Every row comes from one small tree of marks. Brackets hold a mark, then the marks that hang from it, in the order of their numbers. Every link used is in the known rows. Which tree was each row made from?
Known rows:
(q_594 q_404 q_410 (q_837 q_619) q_892): [-15.3 -13.5 -24.5  38.0  28.4  11.5 -25.4 -18.3  16.0  12.5   3.2  12.6
  13.0 -16.0 -25.6 -15.1  42.2 -27.2 -27.6  -3.2]
(q_155 (q_410 (q_594 q_404 (q_837 q_619)))): [ -5.1  -3.9 -35.8  25.6  31.8   5.0  -4.4 -10.3  19.9   5.5   2.4  16.2
   0.6 -18.1   0.6  15.6  27.9  -9.4  -5.2  30.3]
(q_410 (q_594 (q_837 q_619) q_892)): [ -0.9  -9.6  10.4  35.1  24.0  11.9  -3.4 -26.7  -5.1  -3.2  13.6  20.6
 -13.2 -17.5  -1.6   3.4  25.1 -20.4  10.4  -1.3]
(q_155 (q_410 (q_594 q_404 q_837 q_892))): [ -9.9  -6.3 -34.5  30.4  24.6  16.2  -8.3  -9.1  14.1   1.1   5.4  23.3
  -1.7 -17.3  -5.7   9.9  32.7 -19.2  -8.3  22.2]
(q_837 q_410 q_594 q_619): [  9.7 -10.3 -28.2 -17.3  -7.8  12.3 -19.2 -57.8  23.7  26.5  -3.3  -5.5
  -2.8  -2.9  20.6   0.7  25.4  -9.3  13.6  -2.1]
(q_155 (q_410 (q_594 (q_837 q_619)))): [ -4.6  -4.1 -26.2  26.4  26.2   5.9  -5.9 -20.5  17.1  -1.2  10.6  18.0
   4.0 -23.9   7.1  19.5  27.8  -6.5  -1.5  29.0]
(q_594 q_837): [  8.0  -4.6  15.3  29.3   4.6   1.0  -7.2  -6.4  -6.0   4.6  -0.9   3.1
   5.5 -13.1  -0.7   9.8  10.8  -1.6 -11.8 -16.3]
(q_410 (q_594 q_404 q_837)): [  6.1  -6.0  -8.0  28.7  26.4   7.6   3.5   6.8   0.9   9.2 -12.5  15.7
 -22.0  -7.3  -1.3   2.4  19.2 -15.0   0.1   1.5]
(q_410 q_594): [ -0.1  -1.9  -4.4   9.2  15.9   8.9   6.4  -2.9   0.4  -3.0   0.4  16.2
 -20.1  -7.7   7.7   1.7  10.8 -10.2  12.9  11.5]
(q_155 (q_410 (q_594 q_837))): [ -5.0  -2.8 -27.1  27.8  21.1  11.3  -6.5 -12.8  13.9  -1.9   8.1  20.2
   1.6 -22.8   6.7  18.6  27.9  -8.3  -5.3  26.3]
(q_404 q_594): [ 2.1 -1.3 -0.6  8.4 19.1 13.7  6.3  1.4  5.6 -2.8  2.5 19.0 -3.8 -8.6
  6.3  0.4 13.7 -6.5 18.3 14.5]
(q_837 q_594): [  9.2 -14.7 -10.6  -7.8 -12.7  16.2 -13.8 -17.8   9.8  15.8  -9.4   1.3
  -6.0   4.6  12.8  -2.2  17.0   0.2   1.2   3.4]
(q_892 (q_837 (q_410 (q_594 q_404)) q_619)): [ 13.8   1.2 -12.3 -16.2  26.9 -16.6  -5.7 -23.3  26.6   7.7  -5.4  17.4
 -21.7   2.8   3.3   1.6  22.4 -19.9   7.9   1.4]
(q_892 (q_594 q_410)): [ -2.1  -3.1  -1.6   5.9   3.6  14.0 -14.7 -15.5  25.5   1.4  -1.1   0.4
   5.8   3.8  -1.3   4.7  21.0 -19.7 -19.8  32.4]
(q_837 q_410 (q_594 q_404) q_619): [  9.8 -10.4 -41.9 -17.6  -0.1  10.4 -16.6 -43.4  27.6  35.8 -16.5  -7.9
  -7.9   5.3  11.6  -5.6  25.0 -13.5   8.2  -1.0]
(q_594 q_837 q_892): [ -2.2 -10.2  19.5  36.9   0.7  13.9 -15.5 -19.2 -12.6  -1.7  12.0  11.6
   6.2 -13.5 -15.5   0.9  20.1 -17.6 -11.7 -25.6]
(q_410 (q_594 q_837 q_892)): [ -1.0  -9.6   9.6  35.2  16.5  18.8  -3.7 -16.3  -8.8  -4.0   9.0  24.1
 -16.4 -16.4  -2.0   1.3  25.0 -22.3   4.6  -6.6]
(q_892 q_594): [  7.3  -1.2  15.7   2.8  -1.3   7.7  -3.5 -12.4  14.4   1.3  -3.9  -7.5
  -1.4  12.4  -1.9  11.0   5.2 -14.2  -8.8  22.4]
(q_155 q_410): [ -9.5   0.7 -31.6   6.5   7.7   3.8  -7.1  -8.4  16.9  -1.9   8.1   7.6
  13.2 -12.0   1.6  13.1  14.2  -0.8  -8.7  25.7]
(q_404 (q_594 q_410 (q_837 q_619) q_892)): [ -8.2 -11.1  -4.1  36.5  31.9  23.4 -14.4 -25.3  11.5  -2.8  18.3  31.0
  11.3 -28.4  -3.2  -4.2  42.8 -20.8   3.3  10.5]
(q_594 q_404 (q_837 q_619) q_892): [ -1.5 -10.7   0.8  34.1  21.3   2.2 -10.8 -13.2   0.1  12.8  -0.5   1.8
   3.0  -3.1 -25.9  -5.3  20.1 -20.0 -11.7 -16.9]
(q_410 (q_594 q_404 (q_837 q_619) q_892)): [ -0.7 -10.1  -3.5  33.1  31.3  10.9  -1.5 -12.3   0.6   6.2   0.3  17.3
 -17.8  -9.5 -10.5  -3.3  25.4 -24.1   5.4  -0.2]

Write each row's tree:
[ 21.2   1.5  -2.6 -17.6  11.2  -5.2 -11.8 -12.1  37.8  13.3 -21.9   6.6
 -20.4  25.2  -7.6   7.9  22.8 -35.5 -17.0  11.7] | (q_892 (q_594 q_404) (q_837 q_410))
[  8.2  -3.0   1.9  24.7  24.9  12.2  -1.3 -22.3   8.1   5.4   5.5  18.1
   2.2 -21.9   9.0   9.5  24.8 -11.0  16.1  -0.2] | (q_404 (q_594 (q_837 q_410 q_619)))
[  2.6  -5.4   8.3   6.8  27.3  10.3  -1.3 -14.8  10.7  -7.6  13.0  29.9
  -6.8  -6.4  -3.4  -4.6  26.2 -19.3  19.9  10.8] | (q_404 (q_594 (q_892 (q_837 q_619))))
[  0.9 -17.2 -40.4  -8.0  13.4   7.8 -20.9 -27.5  33.6  27.9 -12.0  -2.0
   2.2   1.4   5.6 -12.7  33.0  -4.5  -5.3  24.5] | (q_837 (q_594 q_404 q_410) q_619)
[ 21.8   1.5  -1.5 -18.4  21.7 -14.0 -11.8 -26.5  43.6  16.2 -16.3   0.6
 -15.9  22.8  -6.9   9.5  22.0 -32.5  -9.6  19.4] | (q_892 (q_594 q_404) (q_837 q_410 q_619))
[  1.9  -4.1   1.3   4.0  23.5  13.0  -4.0 -21.8  12.7  -5.3  12.0  30.7
  -7.4  -7.7  -1.9  -4.2  28.6 -24.0  20.4   5.4] | (q_404 (q_594 (q_892 (q_837 q_410 q_619))))
[ -9.5  -3.9 -28.7  11.8  20.6  10.9  -8.8 -17.1  18.2  -7.8  13.2  28.2
  -4.4 -14.2  -0.6   9.9  30.7 -17.9  -0.5  28.9] | (q_155 (q_410 (q_594 (q_892 q_837))))
[  8.5  -2.4   3.3  22.9   8.6  -2.2 -11.1 -34.3   3.6  11.8   3.6  -1.7
   8.1 -18.1   4.2  12.6  16.1  -7.3  -3.1 -21.0] | (q_594 (q_837 q_410 q_619))
[ -0.3  -4.0   2.7  -6.3   6.3  -0.5 -14.5 -32.4  10.4  -2.8  13.0  15.9
  -5.8   1.3 -11.4  -6.8  20.6 -25.1   3.0 -12.8] | (q_594 (q_892 (q_837 q_410 q_619)))
[ 13.9 -12.6 -20.9 -17.9  11.0  -2.4 -22.1  -5.2  32.2  14.9 -18.3  20.1
 -15.6   9.6   1.4  -8.2  34.5 -13.0 -14.9   9.0] | (q_892 (q_837 (q_594 q_404 q_410)))
[ -0.3  -4.4 -17.5  -8.1  16.7  -3.3 -11.1 -12.5  16.9  10.6  -5.0  12.0
 -13.5  13.1 -23.5 -15.0  21.8 -31.7  -3.9 -11.1] | (q_594 q_404 (q_892 (q_837 q_410 q_619)))
[  0.3  -6.8 -10.5   6.1  31.5   3.5   0.8  -5.1   9.8   2.0  -2.3  24.5
 -28.7   3.8 -10.7  -9.5  23.3 -27.2   9.8   9.0] | (q_410 (q_594 q_404 (q_892 (q_837 q_619))))
[  1.3  -6.3   3.4  31.1  14.9  28.2  -7.7 -21.2  -0.4  -0.4  10.8  28.4
  -0.3 -20.6  -1.4   1.8  31.3 -25.4  10.9 -11.8] | (q_404 (q_594 (q_837 q_410) q_892))
[ -4.9   0.4 -18.1   1.3  14.9   8.1  -4.8 -48.4  11.0   5.4  13.3   9.7
 -10.3 -12.4   6.5  -0.9  20.3 -24.7  21.9  -2.3] | (q_837 (q_410 (q_594 q_892)) q_619)
[ -8.7  -0.5 -43.9  12.4  23.9   9.2  -1.0  -0.1  20.5   2.1  -0.8  17.3
  -5.3 -10.8   0.9   9.9  22.1 -10.4  -2.6  34.4] | (q_155 (q_410 (q_594 q_404)))
[ -4.7  -3.6 -37.1  26.6  26.1   9.8  -4.1  -3.4  17.3   4.7  -0.8  18.5
  -2.1 -16.9   0.5  14.4  28.0 -11.7  -8.3  26.7] | (q_155 (q_410 (q_594 q_404 q_837)))
[  0.6 -16.6 -41.6  -5.7  -0.9  20.8 -21.9  -6.8  24.9  25.1 -20.1   5.9
  -4.7   3.9   4.1 -14.3  33.3  -9.0 -14.9  13.5] | (q_837 (q_594 q_404 q_410))
[-14.1  -3.6 -32.2  16.0  16.9  17.2  -6.9 -16.4  13.4  -6.8  15.6  22.9
  -1.0 -16.7   0.6   9.3  26.8 -16.0   1.0  28.9] | (q_155 (q_410 (q_594 q_892)))
[ -0.6  -5.8  -9.4  -3.8  13.9  -1.1  -8.5   7.3   9.6   5.0  -8.5  15.3
 -14.8  16.6 -27.4 -16.1  17.2 -26.8  -9.7  -8.5] | (q_594 q_404 (q_892 q_837))
[  4.0  -7.0  -4.3  24.7  21.7   5.6 -16.8 -16.2  30.4  14.9 -10.2  -4.4
   6.8   1.4  -9.6   7.0  28.1 -21.7 -28.5  27.3] | (q_892 (q_594 q_404 q_410 (q_837 q_619)))
[-16.5 -13.1 -26.2  40.3  18.2  21.3 -26.7  -3.5  10.2  11.2  -2.3  18.0
   7.7 -14.8 -27.2 -16.8  42.6 -31.1 -34.4 -10.9] | (q_594 q_404 q_410 q_837 q_892)
[ 13.3  -2.1   3.8  17.6  11.8   4.5  -8.5 -21.6  22.4  18.2 -14.0 -11.0
  -1.5   7.6  -7.1  14.4  16.7 -24.1 -16.2   9.7] | (q_892 (q_594 q_404 (q_837 q_410 q_619)))
[ -6.4  -6.2 -15.7  13.8  21.2  16.4   4.1   2.2   0.2   1.8  -3.0  18.8
 -24.9   1.6 -10.7 -11.6  17.9 -25.8   8.3   6.5] | (q_410 (q_594 q_404 q_892))
[ -7.1 -20.9 -39.4  -0.2  -3.8  30.4 -27.4 -16.5  19.8  20.9 -10.9  11.8
  -4.3   3.5  -6.0 -21.1  40.0 -20.9 -14.4   7.4] | (q_837 (q_594 q_404 q_410 q_892))
[ 12.9  -4.2  -5.0 -10.4  33.0 -14.1 -17.4 -16.9  50.4   9.4 -12.5   7.5
  -7.2  17.5 -10.4   2.6  32.3 -27.1 -22.5  39.7] | (q_892 (q_594 q_404 q_410) (q_837 q_619))
